Each row was made from one path, in order. Every step used is in the known rows, and no mark comes twice. Write each row's path.
In the rows, zero is written as 128.
Known rows:
j > g > v > k > x > n: [145  80  95 100 138 190 173 113 187 122 115 169  50 105 134 118 143 134
 137 117 136 137 160 115 135 113 154 123 116 158 120 169 176 119 185]
v > k > x: [142 116 108 152 131 193 162 125 158  90  87 132 116  87 131 112 189 143
 121 111 124  92  96 111 140 109 181 148  99 175 102 141 128 119 167]
f > x > n > j > g: [108 121 154 188 150 118 116 173 114 157 145 146 113 155 179 105 109  91
 125 174 137 191 173 188  89 100 123 136  81  97 163 156 194 104 135]
g > v > k > x: [160 105 102 125 115 195 160 113 189  66 101 145  83  74 129 112 175 145
 145 105 128 105 116  90 150 110 197 146  84 164  97 170 140 138 163]
x > f: [124 167 133 154 154 116 148 176 144  89 171 139 157 163 154 106 176 104
  75 120 129 146 144 164 124 117 168 156 115 121 136 150 121 125 124]
y > n > x > k > v: [ 94 127 151 148 128 120 124 146  88 117 134  88 181 125 170  78 114 125
 118  90 158  75  74 149 142 127 171 170 147  62 134 133  96  86 124]
s > d > x: [108 102 136 167 112 163 139 150  94 141 133 153 109 162 171  78 118 121
  77 151 134 102  96 112 110  98 167 162 101 166 126  83 125 108 185]
v > k: [143 131 133 181 153 164 160 135 128  82  90 126 120 145 129 113 175 118
 106 128 133 119 116 112 126 118 178 158  83 158 108 122 121 146 133]
x > k > v > g: [156 162 178 158 146 127 157 143 129 102 169 167 170 170 150 125 183 103
 127  99 118  93  91 155 144 158 137 154 175 113 129 140 105  99 123]
d > s: [155 172 128 174 137 129 103 175  81  81 104 131  99 143 175 100 126 123
 107 126 116  92 117 133  88  96 162 160 120 116 134 118  94 140 126]
p > d > x > k > v > g: [157 123 216 150 135 161 166 126  78 134 163 196 122 158 112 119 184 158
 119 102 107  90  52 148 162 143 142 127 168  70  96 126 119  91 146]
j > g > v: [155 132 134 147 131 134 115 118 167  82 159 170  79 146 149  82 124 103
 157 161 107 141 159 141 122  82 157 173  95 107 138 136 149 176 121]
f > x > n > j > g > v: [124 114 149 162 131 111 109 164 149 127 156 167  82 143 178  98  89 100
 149 165 135 202 186 167 104  96 140 135  71  87 163 183 211 121 129]
u > d: [146 134 156 166 127 157 131 148 139  82 144 162 172 170 165 106 106 109
  85 171 140 109 125 114  72 173 174 172  98 156 117 146 130 131 107]
d > u: [130 141 139 167 144 128 139 136 105  86  98 162 155 130 166  77 175 140
 153 154 152  94 103 149 105  96 156 204 139 128 143 119 102 142 121]
g > v: [164 146 122 144 114 123 116 136 161  68 144 141 113 148 165  96 136 122
 161 135 127 129 126 117 124 106 192 168  88 125 123 151 135 149 112]
j > g > v > k > x: [151  96 105 123 127 205 153  93 196  81 118 176  58  78 115 102 164 131
 145 130 112 114 144 111 152  80 163 155  92 142 118 154 155 157 169]
j > n: [141 149 123 163 156 132 100 124 122 131 156 123 109 153 151  86 146  82
 148 145 135 118 120 114 101 145 137 166 102 120 109  97 107 142 128]
g > v > k > x > f: [137 121  99 109 133 189 190 139 208  58 139 154  98  73 115 122 197 138
  89  89 134 133 148 116 164 117 191 133  98 154 110 194 147 126 168]
y > n > x > k > v > g: [105 166 164 148 122 116 171 147  77 107 165  90 197 138 156  97 136 108
 104  51 143  86  88 157 146 146 151 162 159  60 139 149 118  59 122]
f > x: [142 134 167 179 131 122 120 193 143  83 136 144 126 128 197 111 156 118
 135 157 118 110 106 156  87  84 158 177  67 130 116 143 140 120 125]
n > j > g: [115 148 137 205 149 130 103 116 111 116 143 136 134 154 131  76 124  91
 137 175 119 172 162 168 126  96 144 160  96  83 162 123 155 170 113]
k > v > g: [155 191 156 142 132 133 117 154 123 105 169 138 212 166 134 144 184 114
 138 126 122  97 115 144 127 140 157 171 141 126 132 151 112 106 115]
g > v > k: [162 117 126 151 138 161 155 125 159  52 103 142  85 133 128 110 157 124
 136 122 133 136 135  90 143 114 195 153  67 144 103 149 132 158 127]
y > n > x > k: [ 98 130 142 176 123 103 172 145  80  99 128  72 133 140 185  53 101 110
  97  68 141 103  85 152 131 117 168 162 124  68 132 120 130  93 113]
u > d > x: [125 112 179 168 129 181 146 140 101 121 144 187 149 165 138 113  73 123
  47 173 126 102  90 105  78 153 186 180  84 157 100 133 122 119 128]
d > p: [136 140 153 158 144 129 137 133  75 109 119 146 179 171 149  98 188 129
  78 140 106  93 118 126 132 103 185 169 125 118 137 106 108 121 138]
j > n > x > f: [ 98 136 112 128 161 125 128 144 107 128 171  87 128 127 124  89 144  71
  70 131 157 140 116 164 111 121 168 156 112  79 137 130 142 128 142]
y > n: [110 182 133 180 131 112 129 160  97 110 147  96 172 153 181  81 139 121
 117  93 131 114 143 118 113 119 152 170  95 103 125 121  94  98 105]
n > j > g > v: [131 146 129 179 130 130 101 103 144  86 153 150 103 145 129  73 105  97
 161 167 118 183 178 146 140  89 163 154  77  70 159 146 168 185 108]

Which path is each row?
[120 160 120 185 142 106 119 156  93 144 114  97 150 182 163 107 119 107
 134 137 163 185 148 151 112 152 167 123 109 121 152 148 158  99 116] : x > n > j
[116 136 149 193 135 106 120 194 109 140 128 119 140 153 194 115 122 108
 131 150 149 177 141 166  91 125 152 128  72 119 146 166 184  78 126] : f > x > n > j
[140 133 167 133 131 126 159 131 108  90 149 124 175 145 136 111 149 102
 116 102 139  86  55 180 142 132 171 159 169  91 134 149 139  94 127] : n > x > k > v > g
[129 125  91 135 115 148 118 115 161 142 150 152  89 110 149  88 103 124
 161 139 140 173 178 154 137 114 150 117 118 109 160 181 190 111 157] : k > x > n > j > g > v
[145 107 166 143 135 146 147 151  68 173 120 156  88 173 150 109 140 173
 113 130 137 134  86 140 111 118 161 117 115 104 102 126 153  84 158] : p > d > x > n
[132 105 157 137 133 129 108 130 123  99 116 116 152 136 149  96 128 119
 138 139 150  79  47 168 138 112 192 166 157  90 133 138 121 120 136] : n > x > k > v
[126  94 135 160 154 122 139 109 100 127 135 100  70 134 151  64 114  71
 117 118 148 102  60 145 117 136 154 156 132  89 118  98 138 128 136] : j > n > x > k
[123 159 109 126 129 153 152 170 170  99 171 140 163 104 154 108 195 132
  84 107 128 110 123 166 139 111 172 144 136 139 132 169 124 104 156] : k > x > f
[ 90 144 122 195 143 158 144  98 113  89 136 113 107 122 109  73 110 103
 120 104 130 194 220  95 167 110 145 144  54  63 142 146 143 157 110] : y > n > j > g > v > k
[103 100 100 164 151 186 163 106 133 157  91 130 102 113 116 109 141 120
 114 130 145 170 166 144 139 126 137 107 118 140 144 154 184 108 179] : v > k > x > n > j > g
[134 107  88 142 118 177 162 115 159 116  93 118  91  98 127 122 139 140
 143  99 162 168 149 102 150 146 187 100  90 156 123 192 178 100 163] : g > v > k > x > n > j
[142 110  99 129 138 183 184 142 146 140  84 130 108 112 150 134 172 141
 112 101 153 112 115 116 120 139 167 119 118 190 105 158 147  75 178] : v > k > x > n
[130 134 117 159 137 116 114 127 134 131 153 145  92 167 145  92  84  97
 152 153 145 205 199 151 120 120 150 126 100  90 164 162 190 136 123] : x > n > j > g > v
[107 118 115 157 123 143 134 144 109  90 105 164 144 144 196  54 179 128
 131 156 174  92 125 131  98 107 137 184 146 160 161  99 118 124 170] : s > d > u
[156 142 204 164 139 124 152 187 141  91 175 185 152 141 181 136 186 105
 129 112 107  91  86 172 126 132 129 162 140 112 119 160 127  78 125] : f > x > k > v > g
[139 123 155 156 135 109 130 207 130 132 135 140 117 159 218 126 139 116
 126 145 141 132 116 160  69 111 148 148  93 146 126 158 160  70 137] : f > x > n
[125  99 104 163 126 199 143  80 171  85 111 151  80  73  92  92 141 125
 146 139 118 158 163 113 168  93 169 134  80 116 138 165 178 169 159] : n > j > g > v > k > x
[144 130 161 152 151 133 110 139 148 108 133 159 144 157 157 111 164 123
 141 135 132  79  79 141 141 141 162 163 160 117 124 129  86 120 128] : x > k > v
[132 122 159 130 152 132 138 112  98 134 167 117 139 134 122 106 142  71
 124 104 142  91  65 153 137 162 140 156 171  75 124 125 127 102 139] : j > n > x > k > v > g
[122  91 144 129 158 139  86 106 108 142 139 109 115 119 139  90 122  89
 141 143 162  76  53 142 131 144 155 164 154  76 121 111 107 124 148] : j > n > x > k > v
[126 116 126 186 149 166 133  90 144  70 115 151  79 127  91  90 131  96
 138 154 123 195 191 118 161 101 165 142  63  94 139 147 175 190 123] : n > j > g > v > k
[118 133 108 135 150 188 194 152 172  90 130 143 133  89 115 122 212 131
  63  91 131 117 126 138 151 114 177 132 111 164 114 168 134 114 171] : v > k > x > f
[ 86 122 129 150 132 156 165 176 113 134 167 162 121 164 157  90 146 108
  19 135 139 132 125 139 126 103 167 148 117 154 138 110 125  99 187] : s > d > x > f
[118 118 132 150 122 141 141 142  86 116 119 140 165 183 179  72 193 121
  56 150 131  92 133 112 133 116 169 152 136 156 157  85 128 111 183] : s > d > p
[137 102 148 167 130 113 159 138 109  86 110 110 105 147 165  67 118 107
 109 117 137 100  53 171 123  98 192 158 126 100 132 122 151 128 123] : n > x > k
[137 139 196 166 148 150 176 136  95 136 166 189 144 161 121 126 147 116
  93 101 104  86  53 140 146 136 150 164 165 108 109 123  96  81 136] : d > x > k > v > g
[150 126 158 154 133 141 133 127  95  78  97 167 135 128 157  70 217 178
 171 153 156  95  98 154 119  96 145 167 140  85 129 118 126 143 132] : p > d > u
[134 119 171 154 139 159 147 132  87  94 131 179 208 182 147 107 143 122
  32 166 121  88 129 104 101 171 186 168 116 143 128 131 128 119 128] : u > d > p
